Each row was made from one small tree. The marks that hang from a mark follow it in brackets, in the order of their numbers. Every link used is in the known rows. Write each row's tree.
Known rows:
Z268{Z148{Z800}}: [-2.498 -0.953  0.750 -2.199 -2.610 -1.085 -1.115  1.206 -4.958 -3.245
  0.403  2.984  0.097  2.477 -2.171 -2.724  0.747  5.477  3.568  4.926
 -0.860  0.681]
Z735{Z98 Z148{Z268{Z461{Z48}} Z800}}: [-0.192  5.180  2.490 -5.855  0.424 -3.527  2.637 -2.521 -2.051 -2.977
  0.873  0.325  1.419  0.655 -1.377 -0.831  2.159 -5.483 -4.189 -6.154
  1.959  0.997]
Z148{Z268{Z461{Z48}} Z800{Z98{Z169}}}: [-1.758  2.515  2.277 -4.697  0.745 -1.451 -0.552  0.290 -3.199 -5.634
 -2.127 -4.570  2.739  0.103 -0.324 -2.546 -0.433 -3.937 -1.939 -1.285
 -2.921  1.306]
Z268{Z148 Z461{Z48{Z800{Z98}}}}: [ 0.159  0.606  0.740 -1.153  1.296  0.227  1.706 -1.350 -3.344 -1.988
 -0.206  2.635 -3.556  0.592 -0.878  7.792  3.368  2.458  2.559  0.569
  2.592 -0.932]
Z169{Z98 Z735{Z148{Z268{Z461} Z800}}}: [ 0.294  2.887  5.330 -1.493 -1.646 -2.777 -1.715 -5.266 -0.763 -0.773
  5.688 -5.214  1.251  6.290 -2.433  1.095 -1.441  3.526 -3.510 -0.500
 -0.649 -2.257]
Z864{Z48{Z461 Z800{Z98 Z148{Z268}}}}: [ 0.181 -0.337 -6.821  5.626 -1.323  4.433  2.203  5.161  2.268  2.297
 -0.790 -2.502 -2.207 -3.159  3.819  3.375 -4.009  0.141 -2.251  5.055
  2.443  1.732]
Z735{Z148{Z268{Z461{Z48}} Z800{Z98}}}: [-1.823  4.120  2.195 -5.775 -1.018 -1.600  2.265 -0.713 -1.682 -2.295
  1.073 -4.094 -0.540 -0.517 -1.534  1.036  2.089 -5.060 -2.779 -3.067
  0.062  2.887]
Z98{Z169{Z735{Z148{Z268}}}}: [ 3.961  1.222  1.594 -3.609 -2.578 -3.520 -2.252  2.171  4.253  1.419
  0.010 -0.674  4.956  2.347 -0.069 -4.827 -1.092 -0.922 -2.330 -2.111
  3.739  0.318]
Z268{Z148{Z800{Z98}}}: [-3.596 -1.160  0.213 -3.154 -1.986  0.442 -0.884  3.286 -5.154 -2.824
  1.205  0.694 -2.674  0.336 -2.708 -2.739  0.496  3.517  0.942  5.491
 -3.224  3.552]
Z408{Z48{Z461 Z800}}: [ 1.109 -0.608  0.165  8.544  1.772  0.391 -0.739 -6.241  3.911  4.065
 -0.906  7.239 -0.060 -2.653  4.120 -1.171 -1.767  5.349  7.366  0.207
  2.599 -2.741]
Z48{Z461 Z800{Z98 Z148}}: [-0.342 -2.315 -2.937  7.517 -0.079  4.157  0.473  1.975  1.648  3.126
 -0.453  1.604 -1.567 -3.401  0.283  3.763 -0.238  1.182  3.267  0.915
 -0.018 -1.765]
Z800{Z98 Z148{Z268}}: [-0.270 -1.143 -4.300 -3.039  0.317  2.746  2.871  3.132 -0.368 -0.952
 -1.026 -1.935 -2.194 -0.424 -1.061 -1.293  1.391 -2.539 -2.156  2.364
 -4.950  3.027]
Z148{Z268{Z461}}: [ 1.882  0.242 -1.679 -1.608  1.376 -0.103  2.538 -3.395 -0.313 -2.933
 -2.416  0.174 -1.625  5.075 -2.303 -0.723  1.410  2.067  0.223  0.870
 -2.423 -0.267]
Z48{Z461 Z800{Z98{Z169{Z735}}}}: [ 3.167  0.358  2.164  7.547 -1.010  1.862 -5.550  1.578  4.104  3.666
 -0.653  0.901  2.359 -2.242  1.073 -1.007 -4.554  4.794  3.058  1.015
  3.365 -3.103]
Z800{Z98{Z169{Z735}} Z148{Z268}}: [ 1.260 -0.391 -0.946 -2.804 -0.174  0.107 -1.323  4.221  1.154 -0.258
  0.038 -3.776  2.216 -0.537  0.047 -2.801 -0.705 -1.595 -3.865  0.564
 -3.266  0.410]
Z408{Z48{Z461 Z800{Z98}}}: [-0.059 -1.199 -0.037  7.548  2.522  1.906 -0.633 -3.737  3.516  4.598
 -0.109  4.914 -2.984 -4.599  3.291 -1.083 -2.058  3.590  4.765  0.685
  0.033  0.021]
Z800{Z98{Z169} Z148}: [-2.724 -5.754 -2.897 -1.918  0.157  1.246 -1.670  3.396 -0.420  1.189
 -1.249  0.081  0.184 -3.103 -1.659 -2.305  2.454 -5.089  0.858  0.062
 -3.794  1.548]
Z169{Z98 Z735{Z148{Z268}}}: [ 4.293  2.841  2.862 -2.072 -1.895 -0.805 -3.165 -3.266  3.679  2.064
  4.496 -1.522  1.800  3.754 -1.709  0.282 -0.860  2.865 -1.341  1.177
  1.854 -1.223]
Z408{Z48{Z461 Z800{Z98{Z169}}}}: [-0.932 -3.058  0.126  6.743  2.652 -0.571 -2.370 -1.625  4.200  4.391
 -1.657  4.494  0.497 -4.903  4.591 -3.375 -3.072  1.479  3.330 -1.526
  0.313 -0.628]
Z864{Z48{Z461 Z800{Z98{Z169} Z148}}}: [-2.136 -5.227 -5.452  6.992 -1.641  2.811 -2.570  5.457  2.085  4.726
 -1.359 -0.454  0.438 -5.848  3.297  2.248 -3.488 -2.408  0.257  2.781
  3.450  0.113]
Z408{Z48{Z461 Z800{Z98 Z148}}}: [-2.647 -2.730 -2.031  7.714  3.168  1.775  1.158 -2.429  2.837  5.131
  0.566  3.778 -2.681 -5.914  4.020  1.712 -0.255  0.632  3.389 -0.555
 -1.501 -1.400]
Z48{Z461 Z800{Z98{Z169} Z148}}: [-1.336 -3.966 -2.269  6.816 -0.250  1.657 -1.041  4.047  1.923  2.808
 -2.195  1.168  2.020 -3.578  0.977  1.049 -1.433 -1.104  2.113 -1.108
  0.835 -2.187]
Z48{Z461 Z800{Z98 Z148{Z268}}}: [ 1.034  0.864 -3.480  5.757  0.058  3.264  3.333  3.676  2.332  0.441
 -1.823 -0.678 -0.611 -0.895  1.641  2.005 -2.498  1.419 -0.774  1.037
 -0.481 -0.654]
Z268{Z148}: [ 0.559 -2.028 -1.999 -2.139 -1.211 -0.659  0.180  0.259 -1.921 -1.044
 -0.562  4.937 -1.394  2.056 -2.800 -0.324  2.901  4.697  4.359  4.204
  0.526  0.419]
Z461{Z48{Z800{Z98 Z148}}}: [ 0.865  0.400 -0.827  0.350  0.153  4.503 -0.501  0.873 -0.664  0.723
 -0.223  1.660 -1.059 -4.688  1.225  4.152  3.081 -3.372  4.537  1.259
  1.179 -0.270]

Write each row's tree:
[-1.211 -0.696 -1.951 -4.816  2.859 -1.246  2.331  0.619 -0.963 -2.992
 -2.562 -3.555  1.733 -1.460 -0.545  3.363  3.544 -7.749 -2.460 -3.713
 -2.760 -0.344] : Z800{Z98{Z169} Z148{Z268{Z461{Z48}}}}
[-3.994 -1.591  1.307 -4.697 -0.857 -4.255  1.407  3.180 -1.354 -1.832
 -0.161 -5.192  0.735  2.643 -1.623 -4.590 -0.710 -4.632 -7.278 -3.886
 -2.856  3.684] : Z735{Z148{Z268{Z461} Z800{Z98{Z169}}}}
[ 4.854  6.656  2.690 -5.517  1.291 -2.854  1.484 -4.658  2.025  0.249
  1.970  1.261  0.746  0.513 -1.715  2.940  2.555 -3.425 -3.550 -6.512
  4.974 -1.564] : Z169{Z735{Z98 Z148{Z268{Z461{Z48}}}}}
[ 0.341  0.311 -0.135 -3.125  1.095 -1.857  1.574 -4.521 -2.846 -2.327
 -0.975  4.297 -1.038  1.035 -3.384  6.318  5.792  2.219  5.540  0.087
  2.664 -2.879] : Z268{Z148 Z461{Z48}}
[-2.953 -1.031  0.810 -3.224  0.650 -1.417  0.241  1.722 -3.337 -4.884
 -2.086 -4.838  0.716  3.225 -1.101 -5.698 -2.151 -1.066 -4.652  0.345
 -5.841  2.535] : Z148{Z268{Z461} Z800{Z98{Z169}}}
[ 0.032  1.016  5.844 -0.104 -3.627 -0.395 -6.544 -3.963  0.137  2.816
  6.858 -0.973  2.207  1.580 -2.868 -1.278 -1.106  3.007  2.228  2.629
  1.239 -1.747] : Z169{Z98 Z735{Z148{Z800}}}
[ 1.936 -0.370 -1.233  7.052 -0.578  4.279 -1.141  0.587  2.164  2.745
 -1.140  3.045 -1.923 -2.107 -0.153  0.616 -2.107  3.798  4.740  2.769
  1.599 -0.784] : Z48{Z461 Z800{Z98}}
[ 2.921 -0.162  3.732 -0.483 -2.232 -0.202 -6.070 -4.903  2.772  5.080
  5.669  0.945  0.615  1.001 -3.372  1.663  1.098  2.336  2.998  1.201
  2.817 -1.885] : Z169{Z98 Z735{Z148}}
[-3.279  0.716  0.938 -4.377 -1.056 -1.916  3.030  0.718 -1.774 -1.493
  1.432 -4.654 -2.756  2.866 -2.372 -2.039  0.345 -2.396 -5.616 -1.500
 -3.162  4.223] : Z735{Z148{Z268{Z461} Z800{Z98}}}
[-0.932  2.057 -0.126 -3.158 -1.621  2.337 -0.093  2.875 -2.607 -3.560
 -0.196 -3.088 -1.092  0.928 -1.038 -7.054 -2.227  1.191 -1.564  5.127
 -5.481  4.421] : Z148{Z268 Z800{Z98}}
[-1.583 -3.344 -2.515  0.211  2.335 -0.751  3.395  3.388 -0.931 -2.327
 -2.607 -3.344 -0.147  3.237  1.421  1.023 -0.224 -2.342 -5.404 -2.406
 -3.231 -0.095] : Z48{Z800{Z98{Z169} Z148{Z268{Z461}}}}
[-0.335  1.499  4.641 -2.539 -2.193 -5.872 -1.164  0.109 -0.076 -1.514
  1.105 -3.894  4.517  4.795 -0.458 -3.660 -1.961  0.000 -4.698 -4.020
  1.048 -1.087] : Z98{Z169{Z735{Z148{Z268{Z461} Z800}}}}
[ 3.355  1.472  1.622 -2.472 -1.382 -0.897 -2.814 -1.597  2.277  4.781
  3.806  4.669 -0.669 -1.458 -2.935 -2.590  1.258 -1.102 -0.493 -2.275
  3.863  0.527] : Z169{Z735{Z98 Z148}}
[-2.032 -0.639  3.466 -2.585 -2.313 -1.984 -4.727  4.697 -3.679 -1.747
  2.049 -0.884  1.530  0.159 -1.268 -4.102 -2.300  4.402 -0.901  3.595
 -1.283  0.908] : Z268{Z148{Z800{Z98{Z169{Z735}}}}}
[ 3.765  2.495  4.937 -0.778 -2.079 -0.236 -5.543  1.881  3.180  4.292
  1.445  0.559  3.357 -4.118  1.280  0.937 -0.149 -3.381  1.739 -2.879
  7.587 -0.376] : Z461{Z48{Z800{Z98{Z169{Z735{Z148}}}}}}
[-1.535 -3.391 -1.257  3.270  2.449  0.625  0.813 -4.147  0.466  2.896
  0.463  5.542 -1.138 -2.174  4.662 -0.780  1.695  0.786  4.430  0.221
 -1.225 -1.281] : Z408{Z48{Z800{Z148}}}
[-2.718 -2.178 -1.988  0.706  5.236 -0.453  5.997 -2.892 -0.454 -0.093
  0.027 -0.738 -4.615  0.632  4.565  1.915  0.624 -0.660 -3.914 -1.985
 -5.373  0.884] : Z408{Z48{Z800{Z98 Z148{Z268{Z461}}}}}
[ 4.521  4.188  0.683 -0.138  1.338  0.950  2.283 -4.358 -0.330 -3.845
 -2.802  0.717  0.800  3.543  1.520  3.515  1.013  1.759  2.620 -0.299
  3.074 -2.547] : Z148{Z268{Z461{Z48{Z800}}}}
[ 1.651  1.107  1.128  0.294  0.707 -1.151  1.526 -3.463 -2.675 -2.468
 -0.993  4.604 -0.766  2.743 -0.350  7.500  3.742  4.292  5.099 -0.210
  5.238 -3.579] : Z268{Z148 Z461{Z48{Z800}}}
[-2.739 -0.476  1.154 -5.141  0.098 -6.159  1.572  1.471 -1.639 -2.848
 -0.311 -0.823  2.898  3.522 -1.403 -6.342 -0.712 -5.106 -8.282 -6.398
 -0.957  1.615] : Z735{Z98{Z169} Z148{Z268{Z461} Z800}}
[ 2.612 -0.566 -3.902  8.473 -2.515  3.601 -2.785 -0.184  2.299  4.330
 -0.972  3.593 -0.462 -2.518  2.355  1.550 -3.837  4.334  5.880  5.958
  6.825 -0.878] : Z864{Z48{Z461 Z800}}
[-0.300  1.167 -2.300 -3.942  2.779  1.703  4.235 -1.447 -1.224 -2.521
 -1.185 -2.965 -1.851 -1.301 -1.386  5.384  4.641 -5.019 -0.787 -1.786
 -3.075  0.087] : Z800{Z98 Z148{Z268{Z461{Z48}}}}
[-2.335  0.954  0.170 -2.828  0.444  0.973  2.180 -0.312 -3.639 -4.353
 -0.529 -4.033 -2.934  3.228 -2.193 -2.773 -0.861  0.986 -3.083  1.993
 -6.180  3.013] : Z148{Z268{Z461} Z800{Z98}}
[ 0.718 -0.878 -2.439  1.842  1.555  0.325  4.914 -0.803 -1.033 -2.432
 -1.929 -0.399 -0.721  5.097  1.016  3.099  1.002  1.532 -1.381 -0.976
 -1.353 -2.665] : Z48{Z800{Z148{Z268{Z461}}}}
[ 1.103  1.312 -1.320 -2.116  0.285  1.237  0.422  4.825  0.520 -2.443
 -2.943 -1.813  3.852 -2.180  3.596  0.405  0.030 -5.143 -1.125 -0.860
  0.850  0.029] : Z461{Z48{Z800{Z98{Z169} Z148{Z268}}}}
